Each row comes from the steps of one walk. Every step used is in the known rows, and no mark comes twice. Write the walk behind each row, first mark first.
Known rows:
Q > E: .00, .01, .07, -.10, -.04, .09, -.19, .14, -.13, .15, -.18, .11, -.08, .05, -.06, .21, -.28, -.05, .33, -.13, .31, .20, .00, -.38
U > W > Q > V: -.22, .27, .04, .02, .09, .04, .06, .26, -.05, -.06, .15, -.02, .02, .04, -.04, .07, -.05, .15, -.36, .03, -.20, -.22, -.29, -.32
X > W > Q: -.22, -.04, -.24, .31, -.14, .22, .16, .22, .15, .14, -.19, -.09, -.10, -.27, .23, -.18, -.05, .03, .13, .15, .17, .04, -.29, .05
E > U > K: .36, -.17, .04, -.25, .17, -.22, .16, -.51, .15, .33, -.02, -.19, .14, .06, .02, -.01, .50, -.09, .42, -.04, -.08, .27, .41, .26
U > W > Q > V > X: -.23, .23, .01, .10, .03, -.04, .08, .20, -.07, -.22, .15, -.03, .00, .10, -.12, .05, -.08, .18, -.35, .05, -.11, -.26, -.28, -.19
Q > V > X > W: -.21, -.13, -.20, .40, -.43, -.23, .00, -.12, -.08, -.80, -.01, -.28, -.12, -.14, -.10, -.08, -.23, -.02, -.02, .14, .18, -.10, -.22, .26
W > Q > E: .01, .22, .31, -.22, .15, .04, -.16, .14, .03, .37, -.30, .23, .01, .25, .00, .25, -.17, .05, .16, .09, .35, .06, -.17, -.27
R > X > W > Q: -.07, -.15, -.37, .20, -.26, .05, .19, .20, .22, .36, -.40, -.30, -.08, -.34, -.09, .07, -.18, -.07, -.09, .33, -.22, -.08, -.12, .34
W > Q > V > X: -.05, .17, .22, .03, -.07, -.25, -.11, -.09, .04, -.29, -.15, .00, .00, .25, -.09, .15, -.08, .08, -.10, .25, .21, -.19, -.29, .13
U > W > Q > V > X > R: -.27, .19, .08, .01, .03, .00, -.02, .17, -.04, -.23, .23, -.06, .08, .03, -.07, -.06, -.07, .13, -.48, -.04, -.10, -.25, -.25, -.18
X > R > U > K > B: .24, -.20, .23, -.32, .07, .22, -.21, -.37, .15, .07, .08, -.35, .25, -.13, .01, -.19, .18, -.30, .02, -.22, -.27, .13, .25, .21
V > X: .08, -.15, -.21, .37, -.31, -.13, .00, -.14, -.09, -.50, .05, -.11, -.11, .13, -.23, -.03, .04, .07, .17, -.08, .12, -.14, -.04, .28
Q > V > X: -.08, -.06, -.05, .26, -.35, -.32, -.11, -.20, -.12, -.79, .04, -.21, -.08, .04, -.19, .07, -.15, .00, -.04, .09, .10, -.17, -.16, .19
K > U > W > Q: .14, .15, .09, -.30, .36, .14, .08, -.05, -.10, .13, .07, .03, .02, .06, -.10, -.02, .27, .08, .13, -.07, -.36, -.01, .09, -.20
U > W > X > R: -.35, .10, -.26, .27, -.01, .11, -.05, .35, -.22, -.26, .40, .03, .17, -.18, -.02, -.01, .01, .16, -.58, -.33, -.42, -.31, -.12, -.20
E > U: .25, -.23, -.04, -.10, .14, -.16, .11, -.29, .00, .15, .12, .06, .01, .01, .10, .02, .50, -.02, .39, -.07, -.12, .18, .33, -.01
R > U: .37, -.04, .01, -.02, .20, .12, .00, -.20, .01, .20, .00, .00, -.02, .05, -.10, .19, .33, -.11, .33, -.03, -.32, .11, .21, -.05
U > W > X > R > Q > V: -.40, .17, -.15, .18, -.05, .03, .03, .38, -.20, -.34, .32, .08, .08, -.15, .01, .01, -.19, .15, -.61, -.21, -.32, -.32, -.15, -.19
X > R > Q: -.08, -.04, .17, -.28, -.11, .17, -.11, .11, .15, .08, .07, .02, -.03, -.15, .24, -.23, -.09, -.13, -.09, -.23, .07, .02, .04, -.12
W > Q > R > U > E: .34, .31, .34, -.30, .37, .03, -.24, -.10, .10, .39, -.02, .24, .09, .38, .06, .19, .15, -.03, -.09, .20, .03, .08, -.05, -.18
R > Q > E: .03, .16, .20, -.26, -.05, .10, .20, .33, .05, .31, -.37, .31, -.33, .14, .07, .18, -.54, .00, .40, .04, .41, .17, -.01, -.32
Q > R > U > W > X: .09, .17, -.06, .10, .19, .01, -.33, .08, -.14, .03, .47, .24, .05, .16, .04, .18, -.02, -.02, -.44, -.03, -.35, .02, .08, -.32
E > U > W: .10, -.14, -.11, -.08, .22, -.08, .23, -.12, -.06, .15, .28, .05, .02, -.03, .07, -.05, .46, .07, .16, -.14, -.27, .10, .29, -.17
W > X > R: -.22, -.02, -.16, .27, -.13, -.04, -.29, .11, -.20, -.35, .22, .09, .24, -.14, .06, .07, .05, .04, -.41, -.29, -.24, -.28, -.06, .10
X > R > U > E: .35, -.06, .26, -.43, .24, .25, -.20, -.33, .07, .14, .12, -.16, .26, -.13, .01, -.19, .43, -.25, .07, -.31, -.18, .15, .26, .00
R > X: .14, -.16, -.32, .08, -.25, -.06, .05, .07, .10, .23, -.23, -.30, -.05, -.18, -.25, .25, -.05, -.09, -.07, .14, -.42, -.14, .03, .21

Which walk is each row?
.15, .16, .06, -.32, .32, .06, -.01, -.02, -.06, .23, .08, .03, .03, .07, -.13, .05, .13, .03, -.11, .04, -.42, -.03, .13, -.15 => K > U > W > Q > R > X
.05, -.10, .08, .07, -.04, -.01, -.14, -.21, -.02, -.29, .19, -.07, .09, .11, -.18, -.18, .14, -.01, -.14, -.16, .05, -.12, .10, .27 => V > X > R > U > W > Q
-.15, -.13, -.19, .42, -.30, .00, .09, .03, -.02, -.30, -.19, -.05, -.15, .01, -.10, -.15, -.22, .08, .21, .09, .49, -.02, -.17, .32 => V > X > W > Q > E
-.04, -.10, -.18, .42, -.21, -.03, .02, -.07, .02, -.27, -.03, -.03, -.12, .07, -.06, -.15, -.09, .04, .06, .15, .30, -.01, -.09, .35 => V > X > W > Q > R > U
-.30, -.01, -.17, .29, -.19, .09, .11, .16, .12, -.08, -.19, -.15, -.10, -.29, .20, -.15, -.16, .00, .04, .24, .19, .02, -.34, .08 => X > W > Q > V
.01, -.09, -.18, .09, .21, -.17, .22, -.04, -.17, .02, .29, .16, .10, .00, .04, .05, .40, .14, -.02, -.15, -.33, -.02, .26, -.07 => E > U > W > X
-.14, -.05, -.05, .05, .00, .13, .16, .06, .17, .39, -.34, -.08, -.02, -.18, .19, -.13, -.12, -.03, .31, .17, .41, .28, -.08, .10 => X > W > Q > E > U > K
-.02, -.22, -.07, .19, -.31, -.06, -.22, -.20, -.05, -.51, .20, -.17, .05, .00, -.12, -.24, .07, -.04, -.06, -.25, .15, -.14, .03, .29 => V > X > R
-.13, .02, -.15, .24, -.01, .20, -.02, .16, .14, .23, -.05, .03, -.08, -.16, .27, -.14, -.09, -.04, -.02, .21, .13, .14, -.19, -.03 => X > W > Q > R > U
-.03, .15, .13, -.13, -.18, -.09, .23, .18, .09, -.12, -.21, .11, -.31, .06, .10, .12, -.40, .00, .12, .19, .13, -.02, -.13, -.12 => R > Q > V
.17, .14, .11, -.02, .28, .04, .09, -.10, -.03, .03, .07, .03, .00, .17, -.21, .17, .18, .03, -.04, .09, -.27, -.06, .06, -.05 => R > U > W > Q > V > X
-.05, -.13, .10, .00, -.29, -.04, -.09, -.05, -.01, -.33, -.01, .02, -.08, .09, -.09, -.18, -.26, -.03, .06, -.17, .41, -.03, .06, .19 => V > X > R > Q > E
-.24, .02, -.21, .28, -.12, .17, -.04, .24, .12, .13, -.04, .01, -.10, -.19, .30, -.17, -.16, -.01, -.07, .18, .20, .08, -.28, -.05 => X > W > Q > R
-.04, -.02, .06, -.13, .19, -.07, .00, .08, -.24, .21, .00, .27, .03, .08, -.04, .20, -.10, .06, .20, -.16, .18, .21, .22, -.35 => Q > E > U > W > X
.13, -.11, .16, -.26, .14, -.07, -.06, -.09, -.12, .31, -.12, .20, -.02, .10, .01, .17, -.02, -.06, .49, -.10, .32, .34, .27, -.31 => Q > E > U
-.02, .01, .26, -.27, .21, .15, -.26, -.12, .05, .05, .28, -.09, .22, -.13, .06, -.14, .19, -.16, -.33, -.20, -.25, .00, .09, -.14 => X > R > U > W > Q > V
-.15, .23, -.04, .03, .15, .16, .10, .32, -.03, .14, .15, .03, .00, .05, -.02, .04, .06, .18, -.25, -.05, -.23, -.18, -.23, -.34 => U > W > Q
.47, .16, .13, -.23, .28, .08, -.29, -.21, -.02, .18, .22, .11, .07, .23, .02, .10, .19, -.16, -.04, .00, -.16, .22, .18, -.23 => Q > R > U > E
.28, -.17, .00, -.08, -.20, .12, .15, -.30, .16, -.11, -.26, -.59, .07, .03, -.13, -.04, -.12, -.12, .32, .02, -.25, .04, .00, .41 => U > K > B
.09, .13, .36, -.33, .27, -.07, -.08, -.02, .03, .49, -.27, .29, .03, .29, .05, .22, .00, .04, .28, .11, .37, .17, .02, -.22 => W > Q > E > U
-.05, -.11, .10, .09, -.24, -.26, -.22, -.33, -.07, -.72, .13, -.22, .06, -.02, -.16, -.04, -.07, -.12, -.16, .01, .05, -.10, -.02, .22 => Q > V > X > R > U
.08, .20, .11, -.12, .06, -.10, -.28, .12, .14, .37, -.06, .12, .03, .22, .04, .24, -.13, .00, -.37, .28, -.05, -.09, -.17, -.07 => W > Q > R > X
.05, .10, -.13, -.04, .25, .07, .08, .00, -.27, -.14, .17, .06, .05, -.04, -.15, .05, .22, .11, .01, -.19, -.50, -.11, .13, -.11 => K > U > W > X
-.09, -.18, -.15, .35, -.22, -.09, .15, -.08, -.01, -.22, -.17, -.01, -.12, .03, -.06, -.17, -.10, .07, .29, .10, .50, .06, -.04, .35 => V > X > W > Q > E > U
-.12, -.03, .30, -.45, .05, .15, -.06, .13, .08, .24, .07, .15, .00, -.10, .23, -.19, -.19, -.11, -.05, -.26, .22, .17, .19, -.29 => X > R > Q > E > U > W
-.03, -.07, -.04, -.09, .20, -.13, .23, .00, -.09, .08, .28, .22, .07, -.03, .14, -.04, .29, .11, -.09, -.17, -.23, .00, .30, -.06 => E > U > W > X > R > Q
.59, .08, .16, -.52, .37, .14, .13, -.41, -.08, .06, -.16, -.13, .07, .06, -.19, -.06, .51, -.07, .59, -.13, -.23, .18, .27, .01 => K > U > E
-.13, -.10, -.24, .47, -.31, -.05, .01, .01, .02, -.36, -.01, -.06, -.13, .03, -.02, -.20, -.16, .07, .01, .12, .35, -.07, -.19, .34 => V > X > W > Q > R
-.12, -.15, -.27, .50, -.33, -.02, .13, .00, .03, -.37, -.13, -.13, -.14, -.02, -.07, -.20, -.08, .09, .16, .10, .33, -.10, -.19, .41 => V > X > W > Q
.12, .07, .25, -.37, .07, .00, .28, .16, .06, .42, -.33, .38, -.29, .18, .13, .16, -.34, .01, .50, .06, .43, .28, .19, -.26 => R > Q > E > U
.01, .13, .34, -.10, .05, -.20, -.20, -.20, .07, -.21, -.09, .01, .08, .21, -.08, .09, -.01, -.01, -.16, .20, .16, -.13, -.16, .15 => W > Q > V > X > R > U
-.11, -.13, -.33, .20, -.29, -.04, .17, .17, .20, .22, -.40, -.35, -.07, -.35, -.11, .09, -.25, -.08, -.17, .38, -.19, -.10, -.17, .35 => R > X > W > Q > V
.02, .08, -.08, .09, .08, .24, .06, .08, .15, .26, -.13, -.01, -.03, -.12, .22, -.16, .01, -.05, .07, .20, .17, .18, -.16, .00 => X > W > Q > R > U > E
-.23, .06, -.07, .16, -.13, -.04, -.12, .21, -.13, -.23, .09, .21, .11, -.08, .12, .09, -.13, .07, -.36, -.20, -.11, -.25, -.05, .10 => W > X > R > Q
.05, -.04, .06, -.09, .22, -.25, .21, -.19, -.04, .00, .19, .08, .05, .13, .00, -.01, .34, .12, .02, .04, -.07, .01, .18, -.01 => E > U > W > Q > V > X
-.06, -.26, -.52, .29, -.36, .07, .20, .19, .16, .23, -.30, -.39, -.11, -.45, -.12, .03, -.17, -.12, -.03, .21, -.30, -.05, -.05, .32 => R > X > W
-.05, -.07, .33, -.47, .01, .10, -.12, .04, .10, .25, -.01, .17, .00, -.08, .24, -.17, -.17, -.16, .08, -.23, .30, .21, .20, -.21 => X > R > Q > E > U
-.18, .02, .05, .01, -.01, -.11, -.11, .14, -.15, -.09, .04, .33, .13, -.02, .13, .11, -.14, .04, -.23, -.20, .05, -.10, .10, .04 => W > X > R > Q > E > U
.12, -.03, .00, -.21, .29, -.17, .13, -.07, .03, .39, .20, .12, .08, .09, .06, .07, .31, .06, -.13, .08, -.25, .06, .25, -.12 => E > U > W > Q > R > X
